Each row was made from one small tree. The marks that hang from a mark follow it in brackets, in alphabetical order. Every link used is in the known rows. Write each row's tree.
In the rows, zero is written as 128.
Known rows:
A(B K): [104 141 114  95  83 103 119 149 157 107 128  88  96 148 163 133 156 130
 150 114  89 152 155 169 111  64  97 113  84 118 149 134  92 129 136 110
 148 134 122 146 137 137 147 127 105 121  99 128 151 117 120  98 158 115
 136 144  64 104 114 112 141 126  90 120 145 166  79 168 161  89 152 159
 172 111 152 105 110 121 131 104 114]
R(J): [144 133 114  99  79 101 123 138 135  97 115 117 122  91 152 110 130 154
 121 139 121 119 190 149  86  92 107  85  83 108 184 165 142 110  89 124
 105 101 105 178 126 147 187 147 146 112  92 152 151 114 137 133  94 123
 121 139  92 131  59 117 163 127 118 146 142 111 124 156 126  72 154 128
 150 131 110 164 102 115 137 146 131]
A(B(D V) K): [103 126 117 114  98 110 128 151 116 134 159  75 122 139 147 150 142 143
 159 124 117 133 136 153 118  74 109 115  86 128 114 139  88 132 174  95
 111 134 137 106 137 121 147 127  80 133 107 121 116  98 118  74 147 128
 136 189  53 125 134  96 138 132 117 122 137 143  73 145 145  99 136 146
 154 116 128  80 117 135 138  86 104]
E(B): [140 165 120  77  99 132 106 137 161 110 114 126 107 116 149  95 144 142
 134 120 107 124 146 132 116  92  99  81  66 110 141 169 134 116  94 128
 121 104 117 135 126 143 152 147 133 107  75 148 159 101 131 103 141 122
 126 127 115 112  73  88 144 110  94 115 129 104  72 188 135  73 153 126
 165  97 128 140 107 160 152 117 130]
P(A(K(B))): [166 148 133  98  93  73 110 148 189 140 119 101  96 162 157 146 152 131
 152 113 110 157 141 171 124  54 100 118 112 120 165 108  71 116 141 124
 148 150 112 156 131 147 133 136 102 132 120  99 166 125 135  97 154  85
 135 143  71 103 135 102 127 131  94 105 133 171  99 189 178  93 157 163
 168 117 187 103 100 126 125  97 116]
K(A B(D(X) S V)): [ 98 154 133 106 128  95 145 132 137 121 157  89 127 116 154 116 131 131
 120 111 129 121 104 131 157 103 121 106 118 119 117 119  96 124 180 118
 119 155 131 110 113 137 101 156 119 133 114  96  96  88 126  92 124 109
 106 151 133 127 133 105 134 139 116 132 102 152 118 137 140 106 137 117
 152 118 112 109 112 172 135 105  93]
C(S): [134 152 115 108  92 107 110 112 143 139 107 126 123  86 170 112 138 136
 102  98 110 119 148 136 109 101 103  90 124 106 158 148 111 115 108  97
 122 112 108 156 113 140 182 150 153  92 116 145 154 137 144 142 142 109
 112 155 153 105  73  91 147  99  95 136 136 118 126 168 130  82 144 154
 171 101 130 159 112 132 146 144 114]
P(A(B(D(X) E K S V))): [113 144 155 120 127 127 154 140 133 167 191  99 140 117 114 150 143 140
 138 119 137 150  92 141 164 150 117 141 126 142 136 107  80 145 181  91
 143 175 133  99 104 146 137 133  96 131 140 110  91 114 127  81 143  92
 102 136  92 152 169 129 117 106 115 128 108 168 175 157 141 103 152 143
 134 127 142 126 131 148 151  89 120]
M(B(E J(R) K(A) S V)): [188 135 100 144 104 116 165 143 190 119 135 137 132 105 148 163 107 155
 105 110 148 122 156 114 156 175 106 109 126 126 135 131 165 115 133  83
 120 142 135 131 113 168 149 160 165 148 109 182 134 169 115  77  97 100
 101 125 153  98 145 121 117 146 109 115 104 180 112 130 135  88 145 141
  75 166 148 161 107  97  90 136 113]
M(B): [137 153 114  97  96 123 141 131 140 120 112 136 107 117 160 121 126 159
 130 117 119 109 158 134 119  83  97 100  78 127 140 161 136 108 108 124
 119 114 130 140 120 136 155 156 131 130  72 150 180  93 137 104 133 129
 143 142  99  97  65 102 145 130 108 135 145 118  71 191 134  71 163 126
 154 112 115 131 104 153 115 121 141]
A(B(E J) K): [ 82 150 129 128  58 118 129 163 170 104 139 107 116 141 132 154 156 126
 104 136 104 153 161 175 109 102 118 123  98 150 142 130 107 135 130 133
 138 108 140 149 115 135 155 102 136 127 116 116 141 159 126  94 140 117
 115 128  56 112 121 124 137 117  97 133 136 196 112 150 139  99 162 171
 144 137 162 121 125  93 130 113 127]
B(A D E J(R) K S V): [190 126 121 157 111 148 158 145 148 161 137 123 185  85  95 137  92 180
 101 116 188 131 154 101 129 184 120 115 154 129 138 123 158 125 153  99
 102 137 115 121 103 142 164 136 176 117 137 190  72 180 130  80  94  61
  63 139 169 147 149 144 111 125 132 134 113 127 233  97  93 115 146 140
  74 178 137 166 135 102 146 104 109]
B(K(A)): [200 127 114 100 114  88 124 110 162 133 109 121 117 144 162 134 133 156
 138  95 157 146 149 139 117 101  90 132 126  99 161 139 119 103 141 109
 134 141 104 150 127 165 130 160 139 115 129 169 138 138 138 101 140  83
  98 129 129 116 120 107 120 136 100  97 138 159 146 171 150  95 150 132
 130 107 148 126 134 130 152 123 145]
P(A): [189 148 138 100  95  74 111 122 167 150 119 126 103 116 145 132 140 149
 131 120 134 133 153 160 101  91  97 117  99 120 185 130  94 106 112 120
 128 121 112 166 113 141 155 147 117 121 114 124 160 126 144 116 140  91
 117 137  89 119  98 100 134 112 104 124 128 137 132 185 139  79 165 147
 161 104 147 145 114 152 147 116 135]
A(B(J(R) S V) K): [133 131  79 126  87 108 125 163 207  68 139  76 109  91 157 155 129 119
 122 122  80 135 189 154 112 110 117  82 104 112 137 114 117 135 113  73
 135 131 114 151 134 128 184 134 134 126  98 150 107 160 106 100 121 105
 131 156  96  95 133 117 150 141  95 150 113 171  58 103 137  81 140 171
 134 151 141 154  81 100  98 126  78]
D(B): [112 139 127  69 106 129 109 136 156  95 116 106 100 109 150 114 144 140
 121 108 104 108 141 159 109  89  95  89  68 111 153 156 139 113 101 137
 134 115 115 157 133 141 168 156 125 121  75 125 161 101 132 113 124 128
 120 119 113 111  68  96 163 112 101 133 152 121 107 185 145  58 165 117
 154  97 109 150 108 143 145 126 142]
B(D(X) E J K S V): [ 92 148 143 150 116 168 160 142 126 127 176 128 195  74 110 161 107 128
  73 125 170 128 114 112 138 173 137 123 124 151 109 124 132 136 165 127
  99 138 135 100  93 128 161 146 151 113 153 155  76 145 159  92 107  86
  88 137 165 171 147 143 119 104 128 164 112 133 185 114  81 101 136 126
  68 154 102 163 135 137 160 127 128]
A(B(D(X) E J K V)): [ 57 145 151 140 120 161 166 156 121 133 191 111 159 117  87 156 130 149
 108 145 152 146 120 156 123 113 134 134  90 162 105 139 114 143 180 130
 111 126 144  91 111 142 148 115 123 122 140 123  86 134 132  89 117 114
 110 150  90 157 139 110 138 117 129 141 127 148 170 140  95 102 145 132
  87 145 104 117 139 118 146 100 147]
X(E): [107 155 130  94  95 104 132 129 126 142 111 128 116 102 145 104 142 118
 106 134 114 134 147 144 121 129 121 104  81 128 155 161 130 107 116 160
 134 137 131 163 114 142 154 147 142 112 110 122 167 121 157 115 123 117
 124 130 123 133  53 111 130 103 120 135 144 132 125 175  97  84 165 151
 160  94 123 159 133 149 170 126 144]
E(B(A D K S V)): [185 146 101 102 160 170 115 133 144 158 128 121 152 115 141 112 116 163
 154  82 157 131 109  79 160 139 103  98 118  87 111 148 142 122 136  99
 128 149 107  87 128 144 137 154 120 105 114 194  98  98 125  70 159  78
  96 153 182 127 151 103 110 114 113 108 101 107 128 136 143 106 139 115
 134 124 138 130 124 176 167  82 112]
P(A(B(D S V) K)): [148 141 122 117 100  94 117 145 160 157 161  83 114 131 154 161 142 129
 157 106 113 141 124 149 139 110 105 122 116 119 148 104  69 134 168  72
 135 161 128 120 124 127 146 136  72 135 124 116 118 109 125  74 161  95
 128 171  63 117 178 116 120 124 106 126 106 171  85 145 169 103 138 162
 167 115 163 109 106 156 138  84  89]
K(B(A D E J(R) S V)): [128 146 131 140 104 128 154 163 160 122 142 101 151  89  93 114 108 166
 103 136 144 126 155 121 136 144 138  96 133 140 129 117 138 127 130 122
 107 131 139 132 105 132 148 127 174 131 100 126  94 144 116  88  99  87
  86 148 134 126 110 112 137 130 135 138 104 138 189  99 103 122 162 141
 119 168 127 135 111 120 118 100 101]
X(D(B(S)) E): [ 53 168 125  65  99 139 130 148 142 115 123 116 114  92 144  96 154  87
  77 103 110 127 116 123 130 162 129  73  90 117 120 169 146 117 132 150
 171 155 129 167 115 145 147 180 135  98  84  87 155  94 163 101 132 126
 127  67 141 150  92 129 126 109 118 155 147 123 122 184 107  66 164 119
 153  99  82 180 132 156 179 120 132]
X(D(B(J)) E): [ 59 170 133  83  94 148 127 156 150 104 125 133 116 112 118 114 149  91
  59 121 130 129 135 161 105 125 139  79  77 140 111 186 153 114 130 170
 152 121 120 170 116 146 150 155 147  98  99  79 154 121 168 110 121 135
 136  72 120 153  89 119 135 117 126 157 153 122 133 194  81  64 161 119
 128 114  83 172 136 136 177 128 161]
A(K(B(D E S V))): [ 85 136 134 119  90 103 136 165 136 123 155  83 149 119 154 144 140 135
 130 116 113 137 117 116 153 127 121 110 118 139 115 118  98 131 152 126
 119 157 162 114 117 125 140 136 110 146 111 113 132 100 127  76 134  97
 108 168 115 127 130 108 123 126 117 124 124 155  98 128 148 116 148 144
 151 125 140  95 113 137 129  98  82]

Write each row's tree:
[ 93 180 141 125  87 128 124 158 164 154 141 117 118 141 120 147 149  79
  97 125 107 176 110 180 147 124 129 129 109 148 146 110  71 145 194 119
 156 152 113 149 105 130 140 126 108 113 163  81 117 135 162  93 154 100
 125 103  61 138 174 154 116 111 101 153 120 182 146 168 131 102 142 166
 146 132 156 146 119 134 156  97 102]	P(A(B(D(X(E)) J S) K))
[ 67 157 147 102  80 124 147 152 140 123 130 101 141 100 120  96 140 142
 113 124 117 137 131 116 150 136 120 106 111 147 136 116 109 131 125 139
 131 141 154 140  97 121 140 135 150 135  94  92 133  92 137 100 131 107
 107 124  97 127  86 110 133 114 121 138 129 140 161 146 122 115 162 122
 176 117 114 113 124 153 138 106 106]	K(B(D E S))
[172 148 105 114 110 134 146 122 146 151 110 140 127 139 160 130 110 147
 132  75 159 145 120 106 160 132  92 124 126 112 132 135 129 112 167  86
 136 149 121 121 116 147 119 173 131 132 112 170 133  96 144  79 150  99
 117 113 121 109 143 132 107 139 112 122 128 140 122 174 161 104 140 108
 134 124 126 119 126 162 126 113 120]	M(B(D K(A) S))
[146 131 115 123 124 129 123 141 200 101 149 114 128 103 149 168 133 132
  92  85 147 118 129 128 152 177 111 111 119 118 133 125 155 115 111 110
 139 155 128 126 118 161 151 157 148 137 120 154 115 160 116  91 116  95
  75 109 183 114 158 106 126 123 106 116 105 187 129 124 152  86 151 126
  94 137 145 162 127 119 134 127 131]	D(B(E J K(A) S V))
[145 155 134 135  90  82 120 163 209 126 146 105 123 123 144 172 144 114
 118 117 113 146 136 150 141 117 122 117 130 135 154  88  82 118 127 119
 141 158 136 146 111 136 150 133 121 140 131 105 142 158 127  95 139  81
 112 154 108 109 159 102 117 120 103 129  95 198 101 131 158 101 157 169
 140 140 186 127  99 129 113 109  99]	P(A(K(B(E J S V))))
[126 190 125 111 107 180 109 149 156 154  97 153 135 110 113  87 129 108
  83 113 128 144 127 114 146 169 133  85 105 126 129 163 153 119 125 148
 135 128 117 146 103 127 140 137 164  91 126 131 127 138 157  99 145 100
 103 102 154 132 109 125 110 101 118 145 114 120 152 151  98 106 148 138
 151 129 122 169 137 170 184  97 122]	X(E(B(A D J S)))
[100 156 149 105 150 131 154 147  97 150 153  98 132 122 120 108 122 172
 141 128 145 122 110 145 133  66 122 106 106 127 107 143 104 124 177 155
 108 134 125 102 125 135 114 136 109 118 112 107  98  89 129  93 128 100
 115 172 136 139 102  98 143 124 129 126 123 114 156 156 118 107 150 115
 146 128 114 100 119 164 145  81 125]	K(B(A D(X) V))
[ 68 181 145  74 112 151 131 147 117 129 134 136 121 121 135  86 155 107
 101 144  94 135 105 150 142 126 124  86  65 129 122 183 135 131 147 180
 133 122 116 136 112 152 137 147 138  97 113 112 155 100 157 105 123 131
 126  99 139 147  72 122 138  94  99 135 140 116 108 205 105  67 152 137
 145  97 114 161 121 153 179 118 144]	D(X(E(B)))
[138 144 143 124  92  80 126 158 160 166 156  96 133 138 147 159 148 130
 143 117 126 141 110 132 159 124 111 128 127 137 141  96  72 125 165 110
 133 162 146 123 114 138 134 135  94 152 127  94 132 110 129  74 142  82
 106 156  91 127 158 110 114 123 115 112 111 172 116 155 165 111 156 155
 156 124 173  97 107 144 125  88  93]	P(A(K(B(D E S V))))
[148 164 103 124 131 148 117 145 164 143 131 141 138 120 131 131 125 103
 101 106 146 140 114 111 164 173 131 101 107 121 109 154 144 116 149 116
 130 152 124 115 116 151 124 155 140 117 140 149 113 135 144  79 137 108
 105 128 172 135 159 109 101 124 122 119 100 141 103 135 113 103 133 132
 109 124 126 149 136 163 171 105 118]	X(E(B(D J K(A) S V)))
[ 67 150 129 145  86 142 144 154 154 105 171  97 147  76 110 138 127 133
  94 134 128 118 152 130 123 155 137 109  94 153 125 122 116 135 119 105
 104 121 160 121  95 113 163 121 136 131 107 118  93 130 122  96 127 120
 103 162  95 131 116 107 140 115 137 166  99 156 135 108  98 110 155 142
 132 134 106 137 126 151 134 111 111]	A(B(D E J S V))
[109 163 119  85 118 168 119 142 140 148 110 132 136 117 129  94 140 110
 122 105 121 153 107  98 164 169 115  97  99 118 122 153 140 124 136 131
 148 160 119 124 117 140 139 156 139 104 123 147 140  92 158  84 150 109
 119  98 146 141 112 120 105 102 117 125 131 112 125 172 120 101 143 125
 150  99 116 151 135 167 187 102 120]	X(E(B(D K S)))
[ 94 166 113  93 115 138 130 139 185 113 113 136 116 121 137 128 141  83
  65  87 147 151 120 130 134 164 131  94 123 117 116 160 153 113 154 135
 182 165 109 166 116 164 121 179 153  99 119 108 132 142 166  98 135 104
 110  43 168 145 150 130 106 122 113 138 132 163 150 175 112  84 148 116
 118 127 108 178 145 136 178 124 144]	X(D(B(J K(A) S)) E)
[144 151 164 117  86 124 141 135  86 191 131 132 160 130 105 103 126 181
 115 128 175 129 122 123 115 141 110 136 122 141 153 163 127 114 155 152
  99 112 139 131  95 136 137 123 140 118 120 136 127 129 145  90 126  91
  70 131 107 146  92 139 120  99 128 115 148 117 240 171 112 115 164 134
 143 124 138 122 154 147 180  92 142]	B(A D E)
[174 131 137 135  85  66 130 179 198 126 145 102 113 142 129 172 141 142
 127 142 115 144 157 177 124  91 118 112 119 144 160 108  90 122 140 120
 133 137 123 151 124 153 157 126 130 150 122  98 148 166 120  83 111  92
 117 158  75 113 131  99 133 139 104 108 124 177 118 154 144  90 155 175
 127 152 187 123  92  85  95 111 107]	P(A(K(B(E J(R) V))))
[100 165 149 134 109 115 129 169 135 168 170 111 124 149 116 172 148 104
 117 145 124 156 110 194 134  94 132 128  99 161 124 135  75 135 209 126
 128 147 123 125 118 140 134 113  85 124 161  76 118 135 148  82 142 116
 138 158  60 144 171 124 122 119 115 135 120 178 119 168 121  97 137 171
 119 133 156 120 120 130 150  85 120]	P(A(B(D(X(E)) J V) K))
[116 157 164 133  57 114 142 182 146 157 162 112 131 163  91 151 144 132
 109 153 123 174 127 207 117 109 116 132 115 172 156 123  80 155 209 113
 124 106 114 150 106 150 151 104 120 127 146  79 113 151 143  81 116 108
 115 106   4 145 158 158 134 126 101 122 145 170 188 192 133  94 140 163
 122 155 167 119 111  79 127 101 116]	P(A(B(D(X) E J(R)) K))
[172 124 144 156 108 112 145 141 138 157 159 135 174 132 116 181 113 164
  99 121 203 129 131 133 124 147 123 143 126 154 122 142 132 107 173 118
  83 119 139 107 104 152 134 134 143 136 154 155  96 163 138  78 109  93
  78 152 123 153 158 108 107 130 138 112 119 160 181 126 104 115 142 136
  73 146 132 115 156 124 153 112 146]	B(D E J K(A) V)
[121 161 133 108 155 162 123 144 146 105 148 123 125 107 124 139 127 145
  96 115 128  99 123 171 110  89 117  88  86 114 115 167 149 122 141 161
 122 107  93 127 132 138 157 149 124 105 110 136 109 137 124 113 110 110
 100 128 174 129 111 107 161 113 103 141 122 121 138 154 116  64 154 121
 104 137 121 175 110 134 146 114 150]	D(B(A J V) X)
[101 171 126  94 119 176 139 164 150 121 126 145 126 126 111 106 138 113
  88 146 107 160 132 161 135 125 124  88  83 132 127 168 156 139 154 156
 137 119  92 151 119 164 155 151 173  91 129 134 139 139 157 104 101 117
 129  80 139 144  94 131 137 113  99 127 147 113 145 192  89  66 143 134
 102 134 119 181 114  98 158 128 144]	D(X(E(B(J(R) K))))
[ 81 143 149 108  65 110 142 167 127 134 136 101 139 160 137 131 151 140
 130 128 122 152 126 146 138  94 113 124 107 151 127 133  92 125 165 149
 123 128 145 130 116 132 131 121 121 141 112  90 148 106 141  83 134 104
 119 144  69 131 107 115 126 127 112 111 156 151 138 175 147 115 158 144
 156 122 147  79 122 118 132  98 119]	A(K(B(D E)))
[159 147 131  98 150 145 126 143 118 158 159 122 144 156 140 132 130 157
 146 109 157 133  87 129 153 107 107 111  96 115 100 170 128 124 200 113
 104 128 109  76 128 164 111 160 102 116 128 152 100  95 133  67 133 120
 110 144 141 146 155 102 120 129 105  88 120 112 104 184 143  87 122 109
 105 115 128 111 128 152 164  97 130]	E(B(D(X) K(A) V))
[ 94 178 123  98 115 158 132 164 156 100 146 125 128  77 129 101 130 100
  78 147  85 120 134 141 144 157 134  65  73 124 118 166 157 137 131 137
 122 126 110 142 110 149 165 153 158  97 110 129 126 136 143 103  94 131
 124 110 168 140  86 125 144 107 101 156 115 115  95 153  83  59 136 148
 107 131 106 203  94 126 147 136 109]	D(X(E(B(J(R) S V))))
[159 148 103 130 100  95 110 144 223 114 149  97 101 114 158 175 141 111
 127 108 102 144 156 164 124  99 116 109 115 116 156  97  80 128 125  74
 148 154 119 142 123 127 163 131 101 130 129 123 120 154 118  98 161  87
 124 158  89  99 177 106 127 122  98 144  91 195  61 124 158  88 146 174
 145 133 173 142  95 134 118 106  98]	P(A(B(J S V) K))
[172 155 122 112  99 138 139 147  99 184 102 142 128 164 147 122 118 173
 148 101 155 134 123 136 133  84  92 125 112 126 127 166 127 113 184 129
 120 123 122 116 124 134 125 142 107 120 107 152 154  97 146  72 155 107
 127 147  92 111 121 137 113 126 110 113 156 115 123 195 157 100 146 130
 146 133 152  96 121 142 128  88 129]	M(B(A(K) D))
[100 179 140  85 153 151 133 143  98 159 149 127 120 116 132  97 143 134
 118 138 113 123  96 136 155 133 124  91  81 119 111 189 147 127 162 174
 126 136 116 111 122 153 126 144 125  98 118 127 135 108 142  92 127 121
 117 131 183 146  94 111 127  97 106 117 120 121 112 177 107  77 150 144
 138 111 138 162 125 163 179  98 143]	D(X(E(B(A V))))
[129 151 105 118 111 142 148 132 123 129 139 121 141  81 161 132 110 153
 133 107 139  93 136  94 144 127 106  91  84 127 111 152 136 117 129  95
 102 140 150 101 116 114 158 163 114 140  77 156 142  71 136  89 133 128
 143 169 125 109  99 108 132 123 127 153 117 105  56 140 123  89 149 115
 141 120  92 135  99 177 116 115 107]	M(B(D S V))
[ 80 142 144 142  89 136 145 162 131 118 170  98 144 100 100 148 132 152
 104 150 137 120 152 149 105 119 136 119  76 168 120 144 112 128 132 120
  91 103 159 114 107 120 154 105 127 137 107 112 110 127 123  95 116 132
 114 177  59 134 105  90 149 121 137 147 122 148 137 126  90 106 154 143
 127 136 106 116 134 137 133 101 135]	A(B(D E J V))
[118 152 141 138 123 109 143 158 164 118 138 114 128 106 114 137 129 169
 108 133 141 124 154 141 119 105 133 111 113 139 131 132 128 113 104 164
 117 132 141 126 116 133 134 115 161 132 106 122 129 156 111 103 121  90
  98 165 153 113  97  82 136 126 127 128 101 164 149 113 112 109 172 145
 129 145 145 120 122 130 121  99 141]	K(B(A E J V))
[176 133  87 143 113 163 161 149 164 109 128 133 148  91 133 151  87 156
 114 108 156 120 164 110 136 125 107  89 106 122 115 136 157 123 137  76
 108 134 118 117 123 132 174 168 149 129 101 188 120 129 137  86 107 100
 140 149 127 114 129 112 132 143 125 153 119 110 100 128 105  85 133 116
  84 166  98 158  95 123  94 126 116]	M(B(D J(R) K S V))
[140 148 143 113  88 144 113 161 167 130 117 129 129 150 125 143 144 145
  95 105 133 133 135 166 114 123 108 109 109 135 148 158 146 119 129 161
 137 107 117 149 123 139 154 125 145 115 118 133 141 163 133  92 130  94
  82  99 136 115 121 134 135 111  94 115 142 163 168 169 151  86 163 142
 122 143 175 144 127 100 140 106 143]	D(B(A(K) E J))
